What can hang from each mark:
bodez: navav pinum
nuvebar: zode
pinum: bodez galok pimiru
zode: bireb nuvebar
bireb: norig zode
galok: pinum
kila: norig
pimiru: lezat pifir pinum
norig: bireb kila navav pinum
pifir: pimiru
lezat: pimiru

Every row comes from one small tree of marks. Brackets hold a mark, then the marks that hang from it, in alphabetical order. Every link used is in the known rows. Which tree was each row made from?
(in the rows, 128 means zero)
Known rows:
{bireb {zode nuvebar}}: [105 132 114 140 149 122 117 143 134 130 166 141 144 139 149 130 129 144
 129 143 102 138 122 114 139 121 140 119 120]
{galok pinum}: [137 134 117 144 127 137 126 113 134 119 136 125 117 130 152 129 130 108
 101 124 122 113 136 138 146 113 142 140  94]
{nuvebar {zode {bireb {norig pinum}}}}: [122 146 124 186 152 145 120 147 129 152 125 134 156 126 173 125 145 153
  96 102 190 120 175  86 126 103 145 122 109]
{bodez navav {pinum galok {pimiru lezat pifir}}}: [228 109  92  82 109 114  77 114 111 124 172 151 158 145 177 177 109  96
 130 117 109 124 155 140 150 107 124 144  64]
{pifir {pimiru lezat pinum}}: [217 107 109  64 121 138  93 163 123 134 146 146 154 149 148 149 120 114
 138 124 112 163 150 105 143 124 132 131 129]
{norig bireb navav {pinum pimiru}}: [104 123 134 113 162 151  95 100 133 116 163 137 124 169 122 104 147 161
 106 114 121 101 145 117  81 122 128 136  87]
{pinum galok {pimiru lezat}}: [138 111 131 118 121  89  97 102 132 136 167 146 151 135 162 151 118 132
 148 127 126 134 143 124 117 124 110 127 114]
{lezat pimiru}: [147 127 117 126 128 115 117 112 123 137 130 131 149 109 111 121 114 130
 128 146 139 115 146 127 135 140 121 126 115]
{kila {norig {bireb {zode nuvebar}} navav {pinum bodez}}}: [ 43 130 132 139 177 114  97 153 111 127 218 132 136 181 152 147 143 162
  75 104  81 108 128 102 101  93 154 129 109]
{zode {bireb {norig kila {pinum pimiru}}} nuvebar}: [109 142 142 128 156 121 118 140 135 158 149 158 121 145 150 141 130 178
  81 151 173 124 158 112  98  79 106 132  77]
{pimiru lezat pifir {pinum {bodez navav} galok}}: [244 113 116 109 107 101  50 163 103 135 172 157 167 152 196 192 124  87
  81 117 104 146 143 132 134  75 144 139 150]
{zode {bireb norig} nuvebar}: [ 91 137 127 148 148 121 139 169 127 156 138 148 131 148 181 162 119 161
  99 157 159 125 163 110 131  80 106 117 114]
{norig bireb kila}: [ 99 122 140 119 137 142  96 137 131 145 122 122 116 130  94  93 135 145
  92 120 112 114 100 146  98 106 112 149 122]
{nuvebar {zode {bireb {norig kila navav}}}}: [ 90 127 120 162 156 133 115 144 128 154 135 136 149 128 169 134 136 158
  84 122 183 110 126 110 107 107 142 138 101]
{pinum {bodez navav} galok {pimiru lezat pifir}}: [205 111 122 126 116  62  59  69 110 145 178 159 166 155 181 173 106 111
 108 108 104 120 154 139 111  84 137 116 129]
{pifir {pimiru lezat {pinum bodez}}}: [231 114 115  88 124 110  76 146 118 133 155 144 155 158 168 151 125 110
 124 108 117 159 136 106 128 106 143 120 163]
{bireb {norig kila navav {pinum bodez}} {zode nuvebar}}: [ 93 141 120 134 163 116  81 147 122 123 213 162 127 147 158 153 152 169
  59 130 143 127  92  98  79  96 147 137 105]
{nuvebar {zode {bireb {norig {pinum bodez}}}}}: [133 153 131 205 156 120 105 132 125 152 133 130 158 133 191 126 149 149
  84  89 190 116 164  87 113  87 156 115 139]
{zode {bireb {norig kila navav}} nuvebar}: [ 60 126 129 120 156 130 124 173 126 147 152 154 112 151 163 164 124 174
  72 169 155 115 118 122 103  82 108 141  95]
{kila {norig pinum}}: [ 98 133 140 114 138 125 141 147 114 132 160 126 127 134 115 152 131 136
 110 108 119 128 153 109 132 126 137 138  88]
{pimiru lezat pifir pinum}: [252 108 115 100 111 126  88 207 117 145 141 154 166 161 151 162 121 102
  98 142 113 166 156 129 141 106 135 121 150]
{kila {norig bireb navav {pinum bodez pimiru}}}: [ 85 124 145 122 167  95 103  99 113 133 197 126 135 180 143 141 137 157
  91  92 114  98 147 115  81 103 146 128  95]
{bireb {norig pinum} zode}: [150 145 101 142 141 129 115 131 128 126 176 150 155 118 148 143 148 146
 106  98 160 136 145  76 121 129 146 116 105]
{nuvebar {zode {bireb {norig kila}}}}: [113 135 125 174 148 124 116 141 130 167 119 131 155 116 164 125 134 152
  92 113 190 119 138 110 119 102 138 131 112]
{galok {pinum {bodez navav} {pimiru lezat pifir}}}: [245 122 102 146 123  85  73  60 117 145 161 155 153 169 190 147 105  98
  82 110  99 109 157 148 130  82 151 109 114]
{pimiru pinum}: [191 129 125 106 129 135 114 158 129 124 140 128 140 128 161 144 142 110
 123 134 145 149 130 124 135 124 140 146 124]
{kila {norig {bireb zode} navav {pinum galok}}}: [ 21 119 126 114 160 130 108 148 116 113 215 126 141 149 138 158 149 153
  93  86  94 106 137  96 115 115 149 152  69]
{zode {bireb norig}}: [129 133 115 149 136 112 141 136 127 150 123 138 143 129 172 155 128 147
 103 119 174 120 155 104 127  98 121 113 126]

Write each row's tree:
[120 134 130 140 123 100  85  80 114 118 161 131 128 118 181 158 132 111
 109  99 115 107 116 130 118  92 139 149 130] | {pinum {bodez navav} galok}
[209 123 116 115 114 107  57 144 112 125 172 148 151 133 221 176 135  93
 105 115 104 142 112 120 128  91 131 150 159] | {pimiru lezat {pinum {bodez navav} galok}}
[ 90 142 127 149 162 161  92 159 133 126 165 138 133 153 126  97 150 159
  97 117  91 124 144 102 119 103 132 128 115] | {norig {bireb {zode nuvebar}} pinum}
[ 86 129 119 148 157 136  99 151 134 139 160 131 145 152 141 108 132 152
 115 128  90 123 130 118 127 103 128 120 130] | {norig {bireb {zode nuvebar}}}
[211 113 110  75 117 115  59 124 111 125 174 149 154 141 192 174 124  99
 123 100 103 146 137 107 134  95 141 147 131] | {pifir {pimiru lezat {pinum {bodez navav} galok}}}
[185 135 127 116 125 109  76 117 116 114 169 131 141 119 206 172 145  94
 105 110 132 131 119 126 126  92 150 164 125] | {pimiru {pinum {bodez navav} galok}}
[184 122 110 136 127 108 107  89 139 135 152 143 139 148 172 128 118 116
 120 127 117 121 145 136 135 118 126 118 102] | {galok {pinum {pimiru lezat}}}
[217 117  99 106 124 110 104 130 129 124 152 135 148 149 168 136 122 115
 153 124 133 137 129 129 137 132 116 123 110] | {bodez {pinum {pimiru lezat}}}
[214 114 109 130 121 102 103 102 131 145 150 150 152 164 153 140 107 110
 102 128 114 125 173 145 139 103 139 110  93] | {galok {pinum {pimiru lezat pifir}}}
[215 104 123  96 105 119  79 208 116 135 161 151 165 150 160 183 125 101
 100 136 120 164 158 127 143  98 134 139 129] | {pimiru lezat pifir {pinum galok}}
[106 140 118 124 133 122  94 132 130 124 190 149 142  95 131 151 157 148
  86  96 161 135 115  91 104 116 140 153  76] | {bireb {norig kila {pinum galok}} zode}
[156 122 119 104 127 105 109 105 131 107 170 120 138 126 169 152 135 111
 152 114 157 126 139 133 135 123 130 153  61] | {bodez {pinum galok pimiru}}
[107 153 139 168 154 119 117 163 123 145 150 149 123 157 184 154 136 164
  71 132 161 122 164  97 110  62 121 115 132] | {zode {bireb {norig {pinum bodez}}} nuvebar}
[ 94 123 117 120 143 120 129 140 126 141 136 145 123 136 156 159 134 158
  77 132 166 110 112 118 100 100 120 136 104] | {zode {bireb {norig kila navav}}}
[104 124 127 126 164 105  99 146 123 157 202 146 161 171 143 130 122 165
 116 112  79 130 164  98 121 109 126 112  95] | {kila {norig {bireb {zode nuvebar}} {pinum {pimiru lezat}}}}
[ 69 133 148 120 162 129  65 115 143 132 193 142 131 139 116 100 153 169
  95 116 111 121 125 119  88  94 126 158  62] | {norig {bireb {zode nuvebar}} kila {pinum galok pimiru}}
[102 115 137 122 159  93  88 119 110 141 200 138 143 189 154 143 129 157
  91  97  96 106 142 111  83 103 132 119 122] | {kila {norig bireb navav {pinum bodez {pimiru lezat}}}}
[228 121 117 155 124  74  84  85 126 144 159 147 153 175 173 140 112 107
  85 114 118 120 159 147 122  84 152 101 131] | {galok {pinum bodez {pimiru lezat pifir}}}
[120 136 122 168 167 131 115 111 133 146 151 141 161 144 186 133 143 165
 104 110 196 110 174  90 104 114 150 122  82] | {nuvebar {zode {bireb {norig navav {pinum pimiru}}}}}
[214 123 130 120 121  83  74 139 110 133 164 134 175 125 148 169 125 100
  88 135 162 132 171 134 130  95 156 140 116] | {lezat {pimiru pifir {pinum bodez galok}}}
[ 30 124 125 116 174 142 114 170 117 127 208 135 134 173 135 143 138 168
  91 118  77 112 140 100 117 111 143 138  77] | {kila {norig {bireb {zode nuvebar}} navav pinum}}
[101 119 119  98 135 127 118 142 122 134 163 148 120 125 130 159 129 150
  86 141 166 120  97 124  90 125 120 148  94] | {bireb {norig kila navav}}
[ 27 113 119 118 171 118 122 161 116 138 204 130 144 171 149 154 122 160
 107 129  76 111 129 115 124 111 139 131  90] | {kila {norig {bireb {zode nuvebar}} navav}}
[ 14 118 145 105 152 141 115 159 112 118 194 124 120 151 125 161 141 150
  91 101 104 102 147 110 108 108 132 163  65] | {kila {norig bireb navav {pinum galok}}}
[ 58 122 125 133 160 108 124 160 120 153 185 124 153 155 141 142 118 152
 115 119  84 122 145 114 138 104 133 122 103] | {kila {norig {bireb {zode nuvebar}}}}
[245 121  91  87 124 120 103  88 115 125 149 140 151 146 156 152 112  99
 129 119 125 117 158 146 148 116 142 136  56] | {bodez navav {pinum {pimiru pifir}}}
[183 133 145 127 133  93  68  95 130 139 153 151 126 147 126 104 142 145
  90 109 124 132 102 126  74 108 126 125 145] | {norig kila {pinum bodez {pimiru lezat}}}
